What can hang from each mark
damatif: botise fipa gula
lidef: rudira
kipu: fipa rudira
rudira: damatif lidef sikiliz sota
botise: damatif
gula: damatif

Each row was made from one small tree. The marks that hang from a mark follow it in brackets, in alphabetical order. Every link used is in the known rows. Write each row's tree.
Known rows
kipu(fipa): [-0.32 -0.31  0.43 -1.31 -1.15  0.50  1.34 -0.68  1.64 -2.39 -1.17  0.87
  2.37  3.43 -0.90 -0.09  2.53  2.30  3.60]
lidef(rudira(sota)): [ 0.06  0.25 -0.61  2.64  0.13 -0.55  0.13 -0.06 -0.56 -1.45 -0.88  1.45
  0.94  0.82 -2.25 -0.33  0.21  1.40  3.52]
rudira(damatif(botise) lidef sikiliz): [ 0.60 -1.19  0.15 -0.86  0.21  0.60 -2.81  0.87 -0.81  1.40  0.30 -2.18
 -0.72 -1.58  1.02 -2.12  0.90 -2.13 -2.34]
kipu(fipa rudira(sota)): [-3.02  3.01  0.58  0.01 -0.43 -3.26  2.35 -0.66 -0.23 -0.42 -1.93  2.02
  1.29  2.92 -1.24 -0.97  1.21  3.28  1.68]
gula(damatif(botise)): [-2.50 -0.49  0.21 -0.93  2.45  1.79  0.07 -2.69  1.81 -1.94  0.48 -0.34
  3.45  3.57 -1.39 -1.07  0.20  2.19  2.90]
gula(damatif(botise fipa)): [-2.30 -0.66 -1.00 -1.62  3.43  0.26  0.62 -3.52  2.69 -4.09  1.90  1.09
  4.35  4.10 -1.86 -0.38 -1.10  1.37  0.97]
rudira(sikiliz sota): [-1.23  0.65  1.49  0.76  1.04 -0.09  0.98  1.99 -0.60  0.75  0.06 -0.09
 -0.37 -1.70 -1.14  0.69 -0.50  0.91  1.30]
rudira(damatif(gula) lidef sota): [ 0.60  0.26 -0.19  2.83 -1.05  3.31 -3.48 -2.04  1.36  1.09  0.72  0.16
 -2.60 -1.05  0.24  1.94  0.56 -0.43  0.24]
rudira(damatif lidef sikiliz): [ 2.09 -0.40 -0.95 -0.71 -1.66  1.77 -1.40  1.25 -1.73  1.31  0.06 -1.80
 -2.06 -2.92  2.18  0.23  0.49 -1.85 -1.23]
rudira(damatif(botise) sikiliz): [ 0.63 -3.11  1.20 -2.05  0.81 -0.44 -0.42  2.33  0.16  1.35 -0.03 -2.82
 -0.06 -0.38  0.18 -1.23 -0.85 -1.65 -0.88]
botise(damatif): [-0.50 -0.54 -0.22 -0.84  0.58  1.98 -0.56 -1.88 -0.39  2.23  1.07 -1.84
  1.80  0.75  2.16 -0.53  2.10  1.59  5.05]
lidef(rudira(sikiliz sota)): [ 0.35  0.66  0.48  1.32  0.55 -0.88  2.66  2.19 -1.92 -0.75 -1.20  0.61
  0.95 -1.24 -1.84  0.16 -0.86  0.27  1.24]
damatif(botise fipa gula): [-0.30 -1.70  0.83 -2.00  3.93  1.27 -1.06 -2.27  5.27 -1.79  1.86  1.85
  3.76  5.39  0.05 -0.65 -1.67 -0.02  1.42]
damatif(gula): [ 0.41 -1.01  1.32 -0.68  1.44  4.26 -1.30 -0.99  3.32  0.32  0.67  0.76
  1.80  2.75  1.52  1.11 -0.49  1.73  3.84]
kipu(rudira): [-0.95  1.37 -0.85 -2.10  1.17 -0.49  0.16 -0.66 -0.29  1.85 -0.77  0.60
  1.42  2.35  2.22 -2.32 -0.17  2.89  2.71]
rudira(damatif(fipa) sikiliz sota): [-0.30 -2.08 -0.04 -0.15 -0.64 -2.26  1.48  1.82 -0.43 -0.66  1.41 -0.18
 -1.67 -1.96 -1.65  2.46 -1.62 -1.89 -2.28]
gula(damatif(fipa)): [-1.38 -0.06 -1.25 -1.71  1.95  1.48  2.42 -3.05  1.82 -3.97  1.79  1.76
  2.70  2.60 -0.90  1.53 -0.66  2.15  2.21]
kipu(fipa rudira(lidef sota)): [-2.08  5.90 -0.43  0.17 -1.02 -2.61  0.17 -1.53 -1.23 -0.65 -1.64  2.44
  0.09  1.81 -0.52 -1.13  2.45  2.95  0.17]
botise(damatif(gula)): [ 0.08 -0.58  1.36 -0.46  1.10  4.26 -0.99 -2.49  1.62  3.36  1.01 -1.63
  2.07  1.56  2.90  0.66  0.97  2.03  4.34]
gula(damatif): [-1.56  0.70 -0.51 -0.21  1.15  2.96  1.77 -2.00  0.53 -2.16  0.17  0.55
  2.52  1.50 -0.40  1.07  0.23  3.18  3.76]

Which tree is each row?
[-0.76 -0.27 -1.85  1.58  1.11 -2.06 -3.63 -2.17  1.55 -1.72  2.33  0.54
 -1.40  0.87 -1.94 -0.03 -0.06 -2.05 -2.26]	rudira(damatif(botise fipa) lidef sota)
[ 0.20 -0.91  0.77 -1.69  1.86  3.02 -0.13 -3.07  2.67  1.02  2.68  0.04
  2.67  2.49  2.39  1.82  0.13  0.39  2.69]	botise(damatif(fipa gula))
[ 0.52  0.06 -1.08  0.75 -0.52 -1.32 -0.15  0.79 -0.83 -0.51  1.65  0.23
 -2.85 -3.02 -0.76  1.84 -0.67 -2.44 -3.61]	rudira(damatif(fipa) lidef sikiliz sota)
[ 2.08 -3.71 -0.56 -1.82  0.85 -2.41  1.34  1.62 -0.41 -2.42  0.07 -0.39
  1.57  1.19 -0.98 -0.96 -2.52 -3.20 -2.45]	lidef(rudira(damatif(botise fipa) sikiliz))
[-1.26 -2.00  2.22  1.96  1.01  0.99 -2.22 -1.42  3.09  0.42  0.35 -0.79
 -0.73  1.25 -1.44 -0.08 -1.47 -0.66  0.50]	rudira(damatif(botise gula) sota)
[ 0.62  0.57 -0.48  1.83 -1.47 -0.09 -1.25  1.21 -1.93  1.30  0.28 -1.14
 -3.40 -4.27 -0.09  0.39  0.54 -1.55 -1.96]	rudira(damatif lidef sikiliz sota)
[ 1.40  0.90  1.27  1.59 -1.15  2.79 -1.54  0.63  0.22  1.97  0.20 -0.68
 -2.40 -3.68  0.62  1.85 -0.35 -1.23 -1.84]	rudira(damatif(gula) lidef sikiliz sota)
[ 1.38 -1.59  0.34  3.35 -1.71  1.34 -0.24  0.01  0.72 -0.45 -1.31  1.06
 -1.07  0.14 -1.21  1.78 -1.24 -0.41  2.12]	lidef(rudira(damatif(gula) sota))
[ 1.05 -1.55 -1.02 -2.19  0.76 -1.06 -2.06  0.15  0.42 -0.30  1.39 -0.79
 -0.17 -0.83  0.03 -0.59 -0.61 -2.91 -3.49]	rudira(damatif(botise fipa) lidef sikiliz)
[ 1.57 -1.47  0.40  1.74 -1.94 -0.79  2.47  2.91 -2.44 -0.12 -2.18 -0.03
 -1.45 -2.74 -1.23  0.43 -0.99 -1.54 -0.45]	lidef(rudira(damatif sikiliz sota))
[-0.69  0.00 -0.74  2.62  0.22 -0.77 -3.86 -1.71 -0.06  0.17  0.67 -1.08
 -1.90 -0.37 -1.30 -1.41  1.62 -0.68 -0.54]	rudira(damatif(botise) lidef sota)
[-0.96  3.57 -1.24  0.92 -3.19 -3.07 -0.06 -1.34 -1.56 -0.02 -2.04  1.23
 -2.26 -0.03 -0.30 -0.37  2.24  1.27 -1.56]	kipu(fipa rudira(damatif lidef sota))
[ 2.59 -1.16 -1.92 -1.57 -0.51  0.58 -0.58  0.74 -0.43 -0.90  1.67 -0.19
 -1.62 -1.74  1.42  1.30 -0.44 -2.78 -2.87]	rudira(damatif(fipa) lidef sikiliz)
[-0.97  2.90 -1.97  1.72 -1.60 -1.61 -2.14 -0.74 -2.33  2.29 -0.67  0.36
 -3.08 -1.62  1.32 -0.65  0.60  0.75 -0.81]	kipu(rudira(damatif lidef sota))
[-0.36  4.86  0.37 -3.21 -0.76 -0.87  2.27  0.82 -1.69  0.30 -2.09  0.79
  1.83  0.58  1.89 -1.83  1.89  1.75 -1.30]	kipu(fipa rudira(lidef sikiliz))
[-1.44  5.91  0.67 -0.92 -0.70 -2.89  2.30  0.92 -2.36  0.22 -1.95  1.15
 -0.05 -1.17 -0.18 -0.91  1.70  2.36 -2.06]	kipu(fipa rudira(lidef sikiliz sota))
[ 0.47  0.19 -2.03  3.15 -1.40  0.18 -3.39 -1.03 -1.04  0.23  0.68 -0.17
 -3.38 -1.70 -0.44  0.92  1.19 -0.47  0.56]	rudira(damatif lidef sota)
[ 2.61 -0.78 -0.15 -1.63  0.03  2.86 -0.96 -0.20  1.65 -0.19  1.62  0.37
 -0.93 -0.96  2.20  2.38 -1.16 -2.65 -3.30]	rudira(damatif(fipa gula) lidef sikiliz)
[-0.21  0.14 -0.65 -1.81 -2.63 -2.31  1.85  0.25 -0.20 -0.10 -2.34  0.10
 -0.52  2.28  1.28 -0.47  1.16  1.88  0.03]	kipu(fipa rudira(damatif))
[-0.83  0.43 -0.10 -1.02  0.03 -3.76  3.07  1.78 -1.26  1.21  0.13  0.82
 -1.82 -1.72  0.54  0.80 -2.73 -0.88 -3.40]	kipu(rudira(damatif(fipa) sikiliz sota))
[-0.58  2.67  0.49  0.91  0.81  0.62 -0.88  0.86 -1.08  1.00  0.49  0.61
 -0.97 -2.39  0.22  0.33  1.62  0.52 -0.27]	rudira(lidef sikiliz sota)
[-0.33  0.18  0.43  1.80  0.04 -1.02 -2.19  0.78 -1.27  1.29  0.13 -1.47
 -1.94 -2.57 -1.26 -1.18  0.51 -2.03 -2.66]	rudira(damatif(botise) lidef sikiliz sota)
[ 3.27 -2.95  1.62 -0.45 -1.20  2.69  2.01  2.45  0.14  0.42 -1.41 -0.78
  0.32 -0.98  1.31  0.96 -1.70 -1.50  0.19]	lidef(rudira(damatif(gula) sikiliz))
[ 1.86 -3.29  0.37 -0.82  0.06 -1.28  0.40  2.47 -0.93 -0.41 -1.38 -1.44
  0.77 -0.29 -0.75 -2.09 -1.22 -2.43 -0.89]	lidef(rudira(damatif(botise) sikiliz))
[-0.95  2.54  1.38 -3.80 -0.20 -1.95  4.35  1.88 -0.98  0.28 -2.25  0.45
  1.86  1.59  1.68 -1.36  0.70  2.25  0.03]	kipu(fipa rudira(sikiliz))
[ 0.37 -1.98  0.90  1.85 -0.04 -3.04  0.80  2.07 -1.36 -0.02 -1.27 -0.86
 -0.26 -1.21 -2.68 -1.66 -1.45 -2.26 -1.33]	lidef(rudira(damatif(botise) sikiliz sota))
[ 1.66 -1.41  1.66  2.38 -1.62  1.16  1.53  2.16 -0.54  0.69 -1.28 -0.14
 -0.78 -2.30 -1.12  1.90 -2.41 -1.14 -0.59]	lidef(rudira(damatif(gula) sikiliz sota))
